Each row comes from the steps of one path. Every step used is in the known rows, and no mark comes twice. Write the path behind each row, first mark first.
In the rows, 128 means zero.
Known rows
vipi > logi > kisi > bufeb > nuka > nutul: [133 143 100 146 112  38 158 138 123  77 128  78 149  97 126 159  99 110
 122 153]
fozim > vipi > logi > kisi > bufeb > nuka > lefa: [129 154 109 110 112  22 166 144 117  97 143  98 145  89 133 107 135 122
 123 164]
nutul > lefa: [151 148 127 136 131 117 149 163 133 137 130 105 170 116 104 167 123 136
 121 144]
vipi > nuka > kisi: [127 139 112 171 118  95 134 173 130 149 112  95 160 107 140 130 123 100
 155 143]
kadir > logi > kisi > bufeb > nuka > lefa: [113 134  95 118 114  42 145 174 133  93 137  75 163 118 119 139 125 137
 103 170]
logi > bufeb: [118 119 121 122 116 112 150 168 138 114 108 115 160 104 127 159 133  83
 125 148]
nutul > vipi > logi > bufeb > nuka: [191  91 131 152 107  31 164 199 144 104 130 107 149 113 113 173 114 120
 148 147]
vipi > logi > bufeb > kisi: [146 104 135 130 129  57 137 184 134 125 118 112 161 105 129 161 138 122
 127 138]
fozim > vipi > nuka > nutul > lefa: [151 171 123 164 128  99 148 137 132 133 130  86 157  89 116 145 113 103
 150 133]
logi > kisi > bufeb: [110 182  96 104 124 106 158 141 133  90 112  90 155 112 133 143 156  99
 108 160]
logi > bufeb > nuka > nutul > vipi > fozim: [174 100 111 162  90  41 153 160 151  81 131  71 155 109 108 180  94  55
 157 120]
kadir > kisi > bufeb: [108 159  90 134 129 102 120 171 141 129 112  79 170 132 137 145 163 119
  88 161]
kisi > bufeb > nuka > nutul > lefa: [151 161 102 161 116  56 141 128 145  96 153  57 165 114 114 196 119 124
 126 140]
nuka > nutul: [110 144 112 164 130 115 139 134 134 139 118  96 156 104 117 161  98 114
 120 129]
kadir > logi: [117 120 109 149 136 124 129 184 121 147 132 104 160 130 111 144 114 146
  87 154]
fozim > vipi > nuka: [139 165 114 141 132 120 147 147 121 143 128 110 154  99 144 123 147 113
 127 143]
kisi > bufeb > nuka > nutul > vipi > fozim: [170 149  85 171 102  33 146 127 146  86 147  44 151 125 121 171 113  96
 127 126]
fozim > vipi > logi: [132 139 123 140 134 105 149 155 106 151 138 127 143 100 126 112 122 131
 107 148]
kisi > bufeb > nuka: [139 155  94 138 119  78 140 139 133 105 149  81 163 125 143 173 153 135
 103 150]
kadir > logi > kisi > bufeb: [102 159  89 115 127 104 142 172 126  94 122  81 154 127 120 133 142 115
  86 172]
bufeb > kisi: [140 152 121 135 147 105 124 158 138 148 137  96 170 123 133 171 161 154
 116 122]

Which path is each row?
[166 164  85 144  98  36 161 133 146  56 133  46 150 116 115 163 117  71
 139 132] => logi > kisi > bufeb > nuka > nutul > vipi > fozim
[161 168  91 177 119  43 144 135 159 101 146  50 146 124 120 187 130 127
 136 130] => kisi > bufeb > nuka > nutul > vipi
[146 155 113 177 132  92 149 151 155 138 119  82 145 114 102 167 106 122
 143 120] => nuka > nutul > vipi
[134 126 110 166 115  83 127 171 129 135 153  91 164 118 130 157 128 113
 146 136] => bufeb > nuka > kisi
[143 165 101 111 117  59 160 146 111  82 152  96 143 101 138 124 152 112
 111 164] => fozim > vipi > logi > kisi > bufeb > nuka
[128 103 115 149  98  67 132 187 140 106 139  93 163 107 131 164 133  65
 163 143] => logi > bufeb > nuka > kisi
[119 180 102 105 125  86 163 145 111  98 127 104 136  97 134 100 151 101
 104 166] => fozim > vipi > logi > kisi > bufeb
[162 142 126 162 123  51 164 170 155 156  98  97 156 106 121 138 116 146
 157 137] => nutul > vipi > nuka > lefa
[147 141 103 121 114  50 163 157 117  82 133  95 156 110 134 151 129 127
 110 167] => vipi > logi > kisi > bufeb > nuka
[153 176  94 179 114  48 141 172 156 125 115  57 145 123 138 132 156 105
 163 146] => nutul > vipi > nuka > kisi > bufeb
[120  82 108 160 100  65 116 219 135 109 149  84 161 122 116 154 119  83
 141 154] => kadir > logi > bufeb > nuka > kisi
[168 117 134 168 128  23 140 182 160 119 115  81 144 104 106 176 117 115
 160 116] => nuka > nutul > vipi > logi > bufeb > kisi
[155 181  92 149 116  44 160 141 159  69 133  51 145 116 114 180 135 104
 148 136] => logi > kisi > bufeb > nuka > nutul > vipi
[167 133  95 188 119  10 128 186 152 115 129  54 153 128 116 166 114 139
 124 146] => kadir > kisi > bufeb > nuka > nutul > vipi > logi
[128 142 113 175 127 100 145 138 134 139 104  91 161  96 131 158  95 111
 137 133] => vipi > nuka > nutul
[174 142 101 187 117  11 151 148 144 107 142  63 139 117 116 172 102 143
 131 138] => kisi > bufeb > nuka > nutul > vipi > logi
[183 155 105 134 115  26 172 173 138  79 133  81 143 120 120 157 137 137
 130 158] => nutul > vipi > logi > kisi > bufeb > nuka
